Known rows, with every way that one mark hangs from another:
(q319 q564 (q642 q177 q508) q788): [-21.5   6.5 -38.0  -5.8 -50.1  13.4  12.5 -33.1 -37.7  24.5   1.3  -5.8
  25.0 -10.0 -21.4  32.1   5.4  22.0]
(q177 (q319 q508 q642 q788)): [-32.7  13.6  18.7 -44.3 -26.9  17.5  -4.5 -45.9 -16.4  -3.0 -28.3 -27.3
  12.8 -29.0 -28.6  24.7  22.4   8.5]
(q319 q564): [-26.7  22.0  27.7   6.1 -40.3  34.6  -4.3  12.7 -55.5  34.8 -15.2 -48.8
  14.5 -37.4  -4.4   1.9  13.0  -4.1]
(q177 (q319 (q642 q508))): [-29.2  36.9   4.0  -3.1 -42.9  28.5   5.4  -6.3  -8.4  48.8 -21.7 -41.2
  -2.0 -16.8   4.2  16.8  13.0   8.5]
(q319 (q642 (q564 q508)) q788): [-23.0   4.7  -1.0  -6.7 -52.9  25.0  -4.5 -12.8 -69.0  24.7 -27.0 -20.1
  -4.4 -30.1  -8.4  36.1  22.2  18.4]
(q642 q177): [-32.7  29.9  28.8 -18.2 -12.8  10.5 -17.8   2.2 -38.8   2.2   1.8 -47.4
  23.5 -49.3  -2.6  41.1  25.3  11.8]
(q177 (q319 q564 q788)): [-34.5  12.0  20.4  -2.8 -31.7   3.7  -6.1   1.1 -40.2  -3.3 -23.0 -39.9
  10.6 -29.9 -40.7 -15.2   6.3  11.7]
(q177 (q319 q564)): [-34.5  26.6  30.6   1.4 -34.2  15.8 -10.7  20.9 -39.6  23.5 -22.1 -52.4
  11.9 -33.8 -21.8 -15.9   8.4   5.2]
(q177 (q319 q642)): [-33.1  29.0  37.0 -18.3 -34.6  20.6  -7.3  -7.7 -20.1  20.9 -19.8 -44.1
   0.1 -37.7   5.0  10.2  20.1 -10.2]
(q642 q564 q788): [-22.1  11.2  25.7  19.0 -38.2   3.7 -14.7  33.0 -57.7   9.8 -31.1 -58.5
   9.7  -5.2 -13.6   9.9  23.7  28.4]
(q508 q788): [-38.1  33.4  62.8  17.8 -23.2  37.8 -11.5  -8.7 -40.2   3.4 -32.2 -63.6
  16.1 -36.4  -2.4  39.7  27.0 -21.3]
(q642 q177 (q508 q788) q564): [-35.1  33.4   8.9  28.5 -31.3   1.1 -23.3  13.1 -37.7  10.5 -13.8 -45.1
  32.2  -5.8 -25.6  50.1  15.5  26.6]
(q788 q508): [-34.9  30.1   1.8  -7.3 -30.9  61.1  -8.4   9.4 -52.5  38.7 -38.8 -57.2
   9.7 -48.2  11.4  25.3  26.1  -8.2]
(q564 (q508 q788)): [-35.2  36.0  46.6  18.0 -24.5  62.4  -3.0  -7.4 -55.4  13.4 -46.3 -57.7
  11.1 -40.2  -3.4  56.3  28.6  -5.3]
(q177 (q319 q788)): [-37.2  23.2  33.1 -10.5 -18.2   1.7 -13.3  -3.8 -25.2 -12.4 -23.5 -50.4
   2.9 -39.0 -28.5   8.1  17.4  10.3]
(q177 q319): [-37.8  36.6  45.8  -8.8 -17.7  13.4 -16.0  17.2 -23.6  12.0 -22.2 -62.2
   3.8 -43.0  -9.1   5.4  20.1   3.2]
(q177 (q319 (q508 q788) q564 q642)): [-37.0  17.9  39.0  -9.7 -39.6  39.8  -5.6 -38.2 -29.0  14.6 -44.4 -31.6
  32.3 -14.7 -32.5  14.7  13.7 -14.3]

Rows:
[-21.9   4.9   6.4 -16.6 -45.1  29.4   8.1 -19.6 -31.2  16.5 -46.9 -31.9
  26.5   7.8 -36.1  -2.1  14.7  19.9] -> (q177 (q319 q508 q564 (q642 q788)))
[-33.8  35.2 -14.4   2.7 -30.1   2.2  -5.9  21.7 -25.0  28.9  -5.7 -36.7
  28.7 -13.3 -34.5   6.6   1.0  38.8] -> (q642 (q177 (q319 q564)) q508)
[-18.6  20.6 -13.6  13.0 -64.6  47.3  19.5 -11.5 -41.1  70.5 -13.6 -28.7
   9.6 -11.3   7.5  12.8   6.9  -1.8] -> (q319 q564 (q642 q508))
[-24.8   6.8   9.6 -17.4 -34.1  31.1  -0.7 -28.7 -50.4  13.2 -22.8 -32.4
  26.2 -27.1 -39.0  16.2  14.1  11.5] -> (q319 q508 q564 q788)
[-30.5  19.7   0.1   1.0 -22.3 -10.6 -23.9  44.1 -53.6 -13.7 -37.0 -43.1
  20.0  -6.6 -43.2  25.4  20.8  71.7] -> (q642 (q177 q319) (q564 q508) q788)
[-15.3   2.2 -19.0  -2.2 -49.9  38.5  14.4  -9.5 -67.3  15.8 -30.5 -17.2
  27.2  -7.6 -12.9  40.3  18.8  35.6] -> (q319 (q564 q508) (q642 q177 q788))
[-26.6   0.9   0.3 -23.2 -39.1 -18.8 -22.3 -17.5 -49.9  -8.7   4.3 -15.0
  17.1 -28.8 -18.9  36.0  20.3  19.8] -> (q319 (q642 q177 q564) q788)
[-22.4  14.2  -4.7   6.3 -29.5   5.7 -16.8  33.0 -70.6  -2.3 -30.0 -40.9
  21.8 -10.7 -25.7  45.0  26.4  62.2] -> (q642 q177 (q564 q508) q788)
[-29.2  26.8   7.0  -7.3 -26.5  10.0 -25.9  29.8 -68.0  14.7 -11.1 -38.5
  18.4 -39.7 -13.5  46.3  23.0  42.1] -> (q642 q177 (q564 q508))
[-38.7  25.2  36.0  13.7 -44.6  26.4 -18.3   1.8 -49.2  16.8 -47.8 -38.6
   5.4 -19.9 -16.8  32.5  19.0   6.0] -> (q177 (q319 (q642 (q564 (q508 q788)))))
[-21.3  26.9 -15.5  12.3 -24.9  14.0   5.2  10.5 -28.8   7.0 -17.5 -46.8
  26.4   3.0 -15.3  44.2  21.8  47.2] -> (q642 q177 q508 q788)
[-40.7  31.5  36.4  22.5 -33.0  47.0  -5.1   8.8 -53.6  15.0 -53.7 -50.9
  17.6 -28.7 -34.2  15.4  10.7   5.1] -> (q177 (q319 (q564 (q508 q788))))
[-30.4  10.2   4.2 -11.6 -46.0   7.3 -11.5  -1.6 -51.6  12.1 -33.1 -22.3
  -7.4 -27.8 -24.7  18.8  16.4  29.4] -> (q177 (q319 (q642 (q564 q508)) q788))
[-32.6  21.6 -25.9  -2.6 -28.1 -10.7  -2.6   1.2 -25.7   2.7  -8.1 -25.2
  27.1 -12.3 -52.9   9.1  -1.1  45.6] -> (q642 (q177 (q319 q564 q788)) q508)
[-33.0  27.3  26.6 -19.8 -27.8  26.0 -10.9   2.2 -34.5  25.9 -29.2 -46.1
  26.3 -28.7 -36.2  -5.1  11.3  14.1] -> (q177 (q319 q508 q564))
[-21.1  -1.9   1.6 -29.4 -48.2  36.0   8.6 -52.7 -48.1  22.2 -22.0 -14.3
  22.3 -22.8 -25.1  21.0  15.4  -1.6] -> (q319 q508 q564 q642 q788)
[-20.6  14.3 -19.1  21.3 -61.1  25.4  20.9   4.7 -25.4  41.7 -39.5 -34.2
  11.0  20.7 -21.7  -7.7   4.9  28.2] -> (q177 (q319 q564 (q642 q508 q788)))
[-19.6  14.8   8.8  21.0 -41.8  26.8  -6.5  36.5 -73.7  20.6 -46.3 -52.5
   4.8  -7.4 -15.7  29.1  24.9  45.2] -> (q642 (q564 q508) q788)
[-30.5  13.4   8.4  -0.2 -25.7  -8.1  -8.8  23.6 -38.6 -20.0 -25.0 -42.6
  32.7  -6.0 -46.6  -2.3  11.1  40.9] -> (q642 (q177 (q319 q564)) q788)
